What can hang from each mark:
M: H J
V: U
H: T W
T: H R
W: H S
B: S
J: M Q
U: R
Q: C
S: B W
R: T

Known rows, with every way that one mark hangs from another:
J(M(H) Q): [-12.7 -42.4  53.6  30.4   0.7 -18.9 -33.5   3.7  35.2  71.5 -63.1 -20.7
 -44.5 -54.3   9.5  40.2 -17.1  -2.7 -31.4  20.0  28.4  -1.6]
V(U(R(T(H(W(S(B))))))): [ 15.5  31.5  13.7  -1.4  21.8   6.3  22.1 -13.8  19.4 -12.8  -1.5  29.9
 -18.8  33.7 -16.6   5.4 -33.3 -22.5 -15.0 -14.7 -10.1  -3.3]
U(R): [  4.3  -5.3  23.7  20.4  27.6 -25.8   0.3  16.1  -0.3 -21.8   2.6  13.4
   3.4  30.0 -13.7  -5.2   9.3   3.7 -38.9  13.8  19.2  27.2]
Q(C): [ 27.0 -18.3  48.9  47.8  30.8  22.6  21.3  41.8  23.7   9.7 -13.1  -3.8
  12.1 -15.0 -19.0  30.4  15.2  27.9 -21.3  19.5 -21.7   7.0]
R(T(H(W(S)))): [ -3.9  32.2  -6.7   6.2 -26.2   9.5  45.9  19.7   7.4   9.6   9.0 -34.9
  -1.4  -8.1   4.3  25.1 -20.8   2.3  -6.8 -26.1  -5.7   3.1]
M(J): [  4.9 -25.0  18.8  36.7  -3.5  18.3  -8.1  -3.5  23.1  -7.2  -4.7   8.5
 -15.2  25.3  -3.2  -8.9  -1.1 -25.3  -8.5  17.3   2.9 -11.3]
R(T(H(W(S(B))))): [ -4.1  29.4  -9.9  -7.9 -26.0   4.6  43.6  12.7  14.0   5.0   9.1 -20.7
   2.2  -7.2   2.3  16.6 -18.5   7.2  -5.3 -30.9  -4.8  -3.5]
U(R(T(H(W(S(B)))))): [-18.6  26.3  -5.5 -15.1   0.9 -19.7  41.9   9.2  -2.6 -16.7  -2.3   8.1
   3.1  17.1 -11.3  -8.3   8.1   1.1 -23.8 -23.7  20.9  23.8]
H(T(R) W): [-12.6  16.5  -8.2   7.9  24.0 -23.3  -1.3  -5.7 -54.7  14.9  25.8 -30.8
   8.6  -6.5  16.7 -23.8 -20.5  15.4  39.1 -21.4 -16.8  12.5]
M(J(Q)): [-11.8 -36.9  28.5  32.9  -9.2   8.7 -29.1 -20.2  32.1   9.2 -27.3  -1.1
 -28.5   1.3  12.6  -2.7 -12.6 -22.8  -9.4  12.8  13.2  -9.9]
T(H(W) R): [ -0.3  13.5 -40.0  28.9 -38.0 -37.2  -9.6   7.3   1.5 -14.6  50.7 -66.5
  33.6  10.3   9.4  49.1  15.0 -12.1 -16.1 -40.1  -3.6 -11.0]
B(S(W)): [ 37.6 -28.7  24.4  40.4  23.9 -37.6 -53.8 -29.3  31.4 -34.0  36.4  20.6
  28.4  40.2 -50.0  21.6  18.5  17.7 -59.3  16.3 -13.1 -16.4]
B(S(W(H(T)))): [ 27.3 -23.1   6.3  12.7  15.0 -32.7 -59.7 -22.6   7.2 -35.4  30.5  25.4
  16.8  32.1 -37.5  10.6  13.9   7.1 -39.5  19.5  -8.3 -12.3]
B(S(W(H(T(R))))): [ 25.7 -21.0 -10.3  14.9   6.4 -37.6 -59.2 -28.9   8.8 -41.1  40.9  17.2
  18.8  37.3 -37.9  18.1  20.4   1.3 -39.6  18.6 -10.7 -18.7]
U(R(T(H(W)))): [-21.9  25.8   5.7   9.2   7.0 -30.8  36.0  15.8  -5.6  -1.1   0.7 -12.8
  -8.7  25.6  -4.7   6.8  -0.6   0.9 -24.0 -23.1  24.4  31.6]
R(T): [  9.3  12.3  14.1  24.1  -5.6   9.7  36.6  14.3  26.2  13.3   7.2 -14.2
 -26.5   8.6  -1.5  22.3 -32.8  11.1 -12.9  11.9  -8.9  -1.7]
V(U(R(T(H)))): [ 16.0  24.9  22.2  27.1  19.0  -0.9  14.4  -5.1  30.3  -4.1   3.4   9.3
 -36.2  43.4 -17.3  24.8 -42.4 -24.2 -22.4  -0.9  -7.7  -0.5]
U(R(T(H))): [-18.4  19.5   3.1  13.7  -2.4 -26.4  34.7  17.8   8.4  -8.4   2.4 -12.8
 -14.4  27.4 -12.2  11.0  -0.9  -0.8 -31.7 -10.4  23.0  27.0]
M(H(T(R) W)): [-15.2  11.7  -3.6   9.0  20.7  -2.2  25.6  11.7 -25.3  52.8   2.6 -25.3
 -21.6  -3.3   5.4  -8.1  -4.7  15.9  59.1   8.9   6.7   2.1]
H(T(R) W(S)): [ -5.6  22.7 -24.8 -12.0  11.1   8.2  15.6  -3.8 -61.5  -7.6  18.8 -18.7
  27.9 -25.0   8.2 -35.9  -7.7   5.2  36.8 -12.1 -25.9  10.4]
S(B W(H(T))): [ 20.1 -12.0  -1.1 -61.2  13.9 -11.1 -53.8 -34.4   8.0 -33.6  11.6  69.4
  20.2  23.7   4.8 -40.0   5.9  38.2  -7.0   7.7  -6.3   2.7]
M(H(T(R)) J(Q(C))): [-49.7 -25.4   3.2  26.6  -5.2  25.0  24.4 -11.5  19.0  65.0 -49.5 -21.7
 -65.2 -16.7   0.3  -8.7   8.1 -13.3  64.5  23.5  19.8  -9.6]

Rows:
[-57.1 -12.1   8.7  17.2  13.4  16.7  27.3 -17.2  -7.8  79.8 -52.4 -20.4
 -54.8 -19.4  14.4 -17.2   8.9  -9.6  79.3  -3.6  22.3  -0.8] : M(H(T(R) W) J(Q(C)))
[-34.7 -21.1  39.0  25.6  21.7  25.4  21.5  -4.5  15.1  78.0 -63.5  -2.7
 -44.7 -13.3  14.2   0.6  15.5  -8.9  47.9   0.6  30.6  -2.2] : M(H(W) J(Q(C)))
[-15.7 -35.1  61.6  10.3  22.8   1.1  -0.6   9.1  23.3  79.3 -87.8   0.1
 -21.2 -79.9   3.5  30.4  12.1  12.1 -17.0  -2.0  17.1   3.6] : J(M(H(W(S(B)))) Q(C))
[ 15.7   1.5 -63.0 -78.7 -39.8  40.1  -5.8  10.5 -26.5 -61.3   8.0  40.9
  19.2 -27.4   5.2 -34.0  10.1 -24.6  14.5  30.4 -13.7 -18.3] : W(H(T(R)) S(B))
[  4.8  15.3 -54.6   0.9 -46.9 -20.1   0.1   1.4   2.7 -35.8  45.8 -43.6
  50.3  -2.2   1.3  31.5  25.9 -14.4 -15.4 -39.1  -9.3 -18.9] : T(H(W(S(B))) R)
[ -5.6  18.6 -29.2 -32.5  11.7   1.2  12.4 -14.2 -52.9 -14.6  18.7   2.0
  32.5 -23.6   4.6 -49.1  -4.4  11.7  39.4 -19.7 -24.8   1.3] : H(T(R) W(S(B)))
[ 16.0   6.7 -56.5 -49.0 -40.4  49.1  -1.1  24.5 -38.8 -52.8   7.7  11.3
  13.5 -28.8  10.1 -15.6   5.1 -35.0  11.6  41.5 -15.9  -5.6] : W(H(T(R)) S)
[ 10.2  10.4  -5.2  -6.5 -20.7  -4.7  -2.8  20.9  -2.9 -18.0  16.1 -19.5
  45.3 -15.9   2.9   9.3   6.7   3.4 -16.5 -36.3  -3.4  -1.8] : T(H(W(S(B))))
[ -8.1  29.7   1.0  16.4 -20.4  -6.4  37.5  19.0  11.3  21.0  11.4 -41.8
 -10.6   1.5   8.4  31.2 -26.6   7.5  -6.1 -30.4  -1.3   4.1] : R(T(H(W)))
[  5.2  17.6 -51.2  15.2 -46.9 -14.8   2.4   8.6  -3.8 -31.0  45.9 -58.3
  46.9  -2.6   3.8  40.5  24.2 -18.8 -17.6 -34.0 -10.7 -12.6] : T(H(W(S)) R)
[  5.4  -2.0 -33.4 -20.7 -22.0   4.1 -24.6  22.5 -28.3 -19.6  17.4  -6.3
 -13.9  -2.3  21.9   2.3 -13.1 -19.8  14.1  28.1  -2.3  -2.8] : W(H(T(R)))
[ 18.7   4.5 -31.9 -52.6 -27.8  56.9  -2.1  34.4 -41.9 -44.4  -6.3  23.0
  11.0 -36.1  10.1 -25.9  -4.1 -26.3  11.2  43.1 -12.5   3.5] : W(H(T) S)
[ 19.4  -2.6  -8.6 -17.2   4.4  -2.8 -46.6 -21.1  -8.3 -27.7  21.7  18.6
  13.2  26.5  10.4  -6.4   5.3  18.2 -11.3  22.1 -10.9  15.5] : S(W(H(T(R))))
[-27.9 -34.3  33.8  34.6   3.1  33.6  18.8   0.7  41.9  63.7 -60.6  -2.4
 -56.2 -10.0   0.0   8.9  14.6 -12.8  33.2  27.7  28.0 -11.3] : M(H J(Q(C)))
[-34.6 -19.6  28.5  17.9  11.0  14.5   4.3 -15.3  12.3  69.1 -50.4  -2.6
 -47.7  -2.5  21.8  -7.0   1.7 -17.0  45.9   2.4  36.8  -6.9] : M(H(W) J(Q))
[ -2.0  15.4   5.4 -38.3  29.9  12.1  10.3  -0.1 -56.4  -2.4  -2.0  18.9
  28.5 -33.4   5.5 -63.8 -17.9  23.9  38.5 -17.6 -20.4  13.6] : H(T W(S(B)))
[ 25.4   5.6  13.8 -21.5  22.9  13.5   4.1   3.8 -19.3 -16.5   3.4  28.6
  45.5 -14.8   4.6 -22.9   4.9  12.7  -5.0 -13.8 -13.4  -0.6] : H(W(S(B)))
[ 18.8 -10.7 -17.5 -59.3   5.5 -16.7 -52.8 -40.8   9.8 -39.6  21.9  61.4
  21.5  29.1   4.3 -32.7  12.3  32.1  -6.5   6.3  -7.9  -3.3] : S(B W(H(T(R))))
[ 33.8 -16.5   3.5 -53.7  10.7 -10.8 -56.8 -31.8  26.4 -40.6  13.8  74.2
  27.7  33.0   4.3 -20.1  16.8  32.9 -28.3   9.6  -2.2  -4.3] : S(B W(H))
